Each row was made from one small tree. The marks that hang from a mark follow it in brackets, in alphabetical order. Every link used is in the known rows. Write each row's tree.
In the rows, 128 means zero.
Known rows
V(W): [121 111 151  95 154  91 138  77  91  94 151 108 110 109 104 144 111 152
 126 194 149 114 103]
Q(E J K(W) U): [133 143 128 166 130  98  57 118 140 154  83 136 129 139 138 126  90 159
 170 128 178 161 175]
Q(E J K(W) U X): [157 162 121 169 139 102  45 122 165 157  85 157 150 139 158 122 105 160
 164 120 163 164 198]
E(Q(U X)): [116  99 140 136 133 115 126  32 166 177 133  85 117 115 120 157 140 157
 158 128 112 117 120]
D(Q(E K(W) X)): [129 100 157  77 161  83  90 102 118 141 111 106  78 146 155 160 119 160
 136 139 127 204 147]
V(W(K L)): [124 121 131 104 169  83 166  87  79 100 162 121 109 126 108 153 161 153
 106 173 196 112 103]
W(L V): [136 115 108 139 168  83 193 112  73 142 176 159  55 117 117 129 150 169
 138 183 188  86  91]
E(Q(J)): [105  97 148 122 105 108 143  44 107 175 139  81  62 123  94 151  98 157
 172 156 110  99 118]
D(Q(J K U)): [116  83 168 129  99  98  93  77 110 145 105 104  95 140 130 171 118 156
 151 114 141 139 108]
Q(E K U X(W(L))): [126 155 102 130 173  88  61 124 174 144  96 156 146 139 160 119 154 167
 146 129 160 150 165]
V(W(L)): [109 129 130 109 164  84 147  81  85 109 172 128 109 110 102 133 135 161
 123 210 174  81  97]
D(Q(E J X)): [131  76 156 132 146 122  88  83 101 163 120 125  78 111 129 185  97 143
 162 155 147 185 137]
K(W): [110 128 160 102 122  79 139  87  97 127 139 107  80 126 129 114 115 165
 132 194 136 147 126]
W(K V): [171  82 136 112 163  89 204 115  73 114 138 126  56 135 127 168 152 148
 122 118 181 167 107]
J(W(L V)): [132 113 120 112 181 107 194 118  67 118 189 153  72  91 109 105 145 167
 131 181 178  89  85]
X(W(L V)): [115 124 121  95 143  76 179 121  76  95 161 144  77 128 112  92 143 181
 141 197 159 111 124]
K(W(L V)): [129 136 124 121 150  73 185 113  75 122 175 143  73 128 123  96 138 180
 135 201 180 117 128]
L(W(K V)): [158  83 131 116 152 107 212 113  86  88 152 119  79 135  86 152  98 162
 114 131 171 177 122]
Q(E J U X(W(L))): [126 143 107 189 142 124  63 107 153 152 110 173 160 103 130 119 122 158
 177 162 188 142 184]
Q(E J U): [126 102 128 205 140 133  67  87 134 177  97 141 124  93 117 164  89 137
 183 145 195 152 140]
D(W(L)): [ 99 112 155 118 149  98 133  90  79 138 162 127  64 104 121 122 143 167
 140 182 172  91  81]

Which tree is each row?
[151 137 121 105 183  84  77 122 144 166  97 143  78 139 163 159 122 150
 136 133 129 163 142] : Q(E K X)
[185 135 106 167 178 129  81 143 147 138 107 178 144 109 143 123 110 155
 167  96 175 147 170] : Q(E J(W(V)) K U X)
[131  69 156 112 138 115 172  97  49 119 162 123  66 115 107 157 134 156
 139 143 178 145 102] : D(Q(J(W(K L V))))
[134 104 132 124 123 114 146  75 126 144 135  94 104 127 102 123 112 169
 171 100 125  93 127] : E(Q(J(W(V)) K U))
[155  95 132 147 135 138 160  64 134 146 146 106 128 111 108 139 136 157
 164  98 143 123 144] : E(Q(J(W(K V)) U X))
[143 160 141 123 126  75  88 102 168 134 106 131 141 150 170 113 151 172
 125 123 127 138 151] : Q(K(W) U X)
[131 126 134 137 107 104 104  58 162 177 113 100 115 145 127 144 125 164
 165 102 102  96 144] : E(Q(J K U X))
[149 134 129 132 111  96 131  77 150 150 126 105 122 152 126 112 120 178
 168 107 114 111 172] : E(Q(J K(W(V)) U X))
[116 101 143 108 122 109 138  46 161 141 124  77 131 132 120 143 157 161
 149 113 115 147 144] : E(Q(U X(W(K))))
[156 157 137 120 112  82  95 113 119 152 110 154  81 152 153 132 119 162
 139 137 106 104 143] : Q(J K X)
[115 121 128 143 106 113 133  54 146 153 134 105 134 134 110 129 151 167
 163 124 139 113 159] : E(Q(J U X(W(K L))))
[156 130 129 165 106 116 117 108 135 106 121 163 154 114 128 102 123 167
 167 145 151 128 172] : Q(J U X(W(V)))
[136 166 102 160 141  99  48 132 161 148  91 174 152 138 148 111 128 168
 166 130 168 133 190] : Q(E J K U X(W(L)))
[126 114 128 153 131 134 142  51 140 168 151 110 131 110 109 138 152 159
 158 114 149 100 135] : E(Q(J(W(K L)) U X))
[127 113 124 145 169  96  65 105 157 168  83 123 110 129 145 167 119 147
 150 111 168 160 121] : Q(E K U)
[139  90 149 131 153 127  66 100 132 146 107 128 123 115 139 163 114 150
 157 105 152 174 142] : D(Q(E J(W) K U X))
[113 115 144  99 105  87 133  64 113 170 123  82  55 153 110 144 102 165
 163 130  94  94 122] : E(Q(J K))
[140 116 131  98 174 101 106 115 128 125 107 132 104 124 145 148 135 146
 137 147 151 211 166] : Q(E X(W(K)))
[132 126 136 124 120 118 113  65 155 161 127 101 125 128 120 126 126 167
 162 101 102  94 140] : E(Q(J(W) K U X))
[128  72 160 107 130 107 129  82 123 104 131 112 124 117 132 148 144 164
 145 135 138 175 129] : D(Q(U X(W(V))))
[136 124 123 176 139 107  53 111 144 170  78 141 115 130 134 158  95 146
 171 112 175 143 146] : Q(E J K U)
[130  76 176  72 173 104  76 105 106 130 117 104  70 126 149 165 122 157
 146 116 136 190 121] : D(Q(E K X) W)
